Known rows, with every step that occurs:
l w: [-13  10 -10   1   5  14  -7  -9  -7 -20   6  50  -9  -3 -16   3 -13  28
   4  -5  -3 -15  20 -16]
d y n x: [  7  41  12 -35  -7   4   2   6  19   2  12   7  -3   6   7 -15   7   6
 -17   1  -9  -5  25  -4]
x w c: [ -5  -4 -15  -6  -3  17  -6  -2 -21   5  -6   0 -20   2  -3  12 -19   4
  -4   0  -7 -10   1   6]
y d: [-15  35   6  -9  -9  10 -10  10  -2 -18   5  36 -18   3  -3 -18  -9   7
 -10  -1  19  -4  37 -10]
x w m: [-12  16  -8  -3   3  10 -18 -11 -21   9  -2  11 -21   4   1  10 -10  16
  -7  -2 -22  -1  -8  -1]
n y: [  1  25  13 -10   5   4  -5  12   5 -23  -5  20  -8   0  -1  -8  -4  11
  -4 -15  17 -12  40   2]
m x w c: [ -2 -13  -7   7  -3  33   4  -3 -16   0  -6  -9  -9   7 -12   8 -15  18
   8   4 -15  -7 -15   7]
y n x m: [  4  10   4 -35   1   9   6  10  11  25  -8  10  -7   1   7  10   4  36
  -6  -7 -19   1  13   5]
l w c n x: [  7   0 -17  -3  26  -6   6   6 -20  11  26  13   5 -15  -6  14 -12  13
   1   1  -1 -13   9  20]
l w m x n: [ -2  10 -18  14   8  17 -13 -11 -18 -14  11  26 -14 -13  -6  18  -5  44
   7  10 -25  -2 -14  -8]
c w m x: [-31 -12  12  22  19  17   0   4 -10   8   4   8   2  13  -8   7  -3  24
   0  -6 -28   6 -14   3]
c n: [ -6   5  10   3  14 -10   1  10  -4 -12  14  28  -5  -1  -2   2 -12  11
  -1 -15  20 -14  16  -3]
n x m: [ -1   6   5 -14  -1  14   4   0  -5  20  -8  12  -6   5  15   8  -8  38
   0 -10 -14  -1  17  11]
l w m x: [-17   7  -9  23  12  26  -5  -9 -16  -9   8  36  -3   2 -20   6  -3  38
  11   2 -28  -3 -11 -15]
m w c n x: [  6 -10   1   6  16  -4   4  13 -14  39  24 -11   0   7  16  11 -26  -2
  20   1   2 -10  -2  23]
y n x w: [ 10  20   8 -43  -5   6  -3   7   5  10   1  -2  -6  -4   2   1  -4  25
 -10  -1 -17  -4  -3  13]
x n y: [ 17  28   3 -20   2  -7 -13   9   2 -26  -2   8 -19 -17  13   3  -9  18
  -9  -9  20 -11  37   6]
n x: [  0  19  12 -12  -1   6   4   5  -5   0  10  14   7   8   5  -3 -14  22
   3  -3   4  -6  24   5]
m x n: [  5   5   7   3  -8  17  -2  -1  -3 -24   4  10  -9  -2   0   6 -13  38
   9   3   5  -7   5  -4]
m x: [-11   1  14  13  -5  24   7   3   0 -19   1  24   4  12 -13  -4 -11  31
  12  -4   1  -8   9 -11]
c w l: [-21 -15  18   5  16  -2  -7 -16 -16   9  -4  22   3  18  -7   8 -13  27
  -2  -8  -1  -6  -3   8]
m x w: [ -4   0  11   4  -8  27  -1  -8  -5 -17  -6  10  -7   7  -9  -3 -16  36
   7  -4 -12  -8 -15  -2]
c n x m: [  4   1  10 -10  16  -8   7   8  -5  20   4   8  -4  -2  19   9  -6  35
  -3 -15  -3  -4   7  20]
x m: [-13  -1  -2  -4  -3  17  -1  -3  -4   6 -16  29 -19   6   3  10  -9  33
   2 -13  -6  -6  20  -7]

Rows:
[-15 -12  -2   9  -4  22  -7  -6  -2  25 -15  25 -25  17  14  10 -24  32
  22 -10 -13  -9   2  -9] : x m w
[  8  -3  11 -21   3   7  -3 -14   1  54 -13   8  -6  20  16  19 -12  48
  20   2 -25  -4 -22   9] : y n x m w l
[  5  30 -18  -7  28  -9 -10  21  -7 -19  13  22 -23 -28  -8 -10   1  -7
 -18  -3  24 -12  38  16] : l w c n y d
[  1  -4  16   8  -3  19  -6 -29 -16  -4 -12  11  -1  18 -10   4 -14  48
  14   1  -9  -8 -35   4] : m x w l
[  8  44   0 -37  -1   7 -14  -4   1  23   8 -11 -19   2  14  -4  10   7
 -26   5 -42   5 -14   9] : d y n x w m
[ 10  50   5  -5   3   6 -20  17   0 -20   3   0 -25 -16  11 -11   6  16
 -11   7   3   6  21   8] : w m x n y d
[ -6 -17  -7  17  17   0  -1  10 -14  22  16   4 -15   7   5  15 -27  -6
  19  -4  10 -16   0   6] : m w c n
[  1   1   6 -24  -3  15   1   7  13  43  -8   5 -14   9  17   9 -13  34
  13  -2 -27  -2  -4   5] : y n x m w
[  6  29   5 -36  -5  12   2   1  20  21  -4   6 -16   6  18  -5  10  25
 -18  -4 -24   1  17   1] : d y n x m
[  2  -8  10   2   2  10  -5 -27 -14  49 -10  10  -5  25  21  15 -23  49
  29  -1 -20  -5 -17  13] : n x m w l
[  6 -11 -26  -5  26   2   8   2 -19  29   8   9  -8 -15   4  25  -7  30
  -1  -5 -15  -7   2  24] : l w c n x m
[ -1   5  12   4  21   3 -12  12  -3  -6  -2 -16 -11 -11  10   9   5  25
 -13  -7 -18   5  -1  20] : c w m x n y
[  8  15   4 -13  19 -15 -12   2 -22  25  18  -9  -8  -6  15  10  -7  16
 -11  -6 -19   0 -20  26] : c n x w m
[  0  23  -1 -16   2   6 -13  -6 -23  22   7  -5  -9   3  13   6  -9  20
  -5   0 -31   2 -11  16] : n x w m
[ 14  51   5 -28  -4  -6 -22  17   6 -32   0  14 -32 -21  14 -14  -3   7
 -20  -1  31  -5  48   8] : x n y d
[ -5  33   7 -22  -4  11  -2   2  20 -12   4  23 -15   7  -5 -12   4   2
 -16  -4  -1  -8  24 -21] : d y n
[ 15  27  -9 -40  -6  15  -1   0   3  20   6 -26 -17   1   8  -4   2  -5
 -23   9 -26  -4   1  16] : d y n x w c
[ 18  20  15  -5   0   8  -4   8   8 -35  -3   2 -10 -10   4  -3  -6  31
   1  -6  15  -8  19   8] : m x n y
[-11 -11  -9  15   0  20  -2   2 -14  22   3   9 -15  17   2  11 -30  -2
  23   3  -2 -14   9  -4] : m w c
[-18  16 -17  10  12  11 -14 -10 -21  -3   9  44 -12  -3 -14  11  -4  23
   2   0 -21  -7   7 -16] : l w m
[-16   8   7  21   5  22  -1   0  -9  -1   6  18   2  12 -10   5  -2  26
  11  -2 -18   0  -4 -11] : w m x
[  6 -13  -8   7  25   0  -2  15  -4  31  -9  -8 -29  -4  19  18 -15   7
  11 -16   3 -13   8  24] : x m w c n y
[-14 -10   6  14  15   9 -10   1 -14   2   6  -4 -10  -2   4  15  -4  29
  -5   1 -24   9 -17   9] : c w m x n
[  0  10  -2  12   2  14  -9  -1 -14  -7   6   6 -12  -1   2  15  -5  31
   6   6 -14   1  -8  -5] : w m x n
[  4 -17  -4  10  13  11   6   6 -14   1   6 -12  -9  -3  -8  11 -12  15
   3  -3  -2 -10 -25  15] : m x w c n
[  4  -9 -13 -20   4  21   5  10   3  58  -8 -13 -15   9  14  22 -13  18
  15   5 -30  -2  -4  13] : y n x m w c
[  8  -2   0   8  24  -6  -2  19  -4  13   8  -5 -15  -2   9   6 -19 -10
  12 -11  17 -15  14  19] : m w c n y
[ -8  -3  13  14   1   6 -12 -24 -14  18  -3  30  -5  27   3   7 -30  29
  32   2   4 -14  -8  -7] : m w l
[  7 -11 -10  -7  20  -3  11  11 -14  36   6 -10  -5  -4  17  21  -6  18
  -3  -8  -5  -2   8  27] : w c n x m
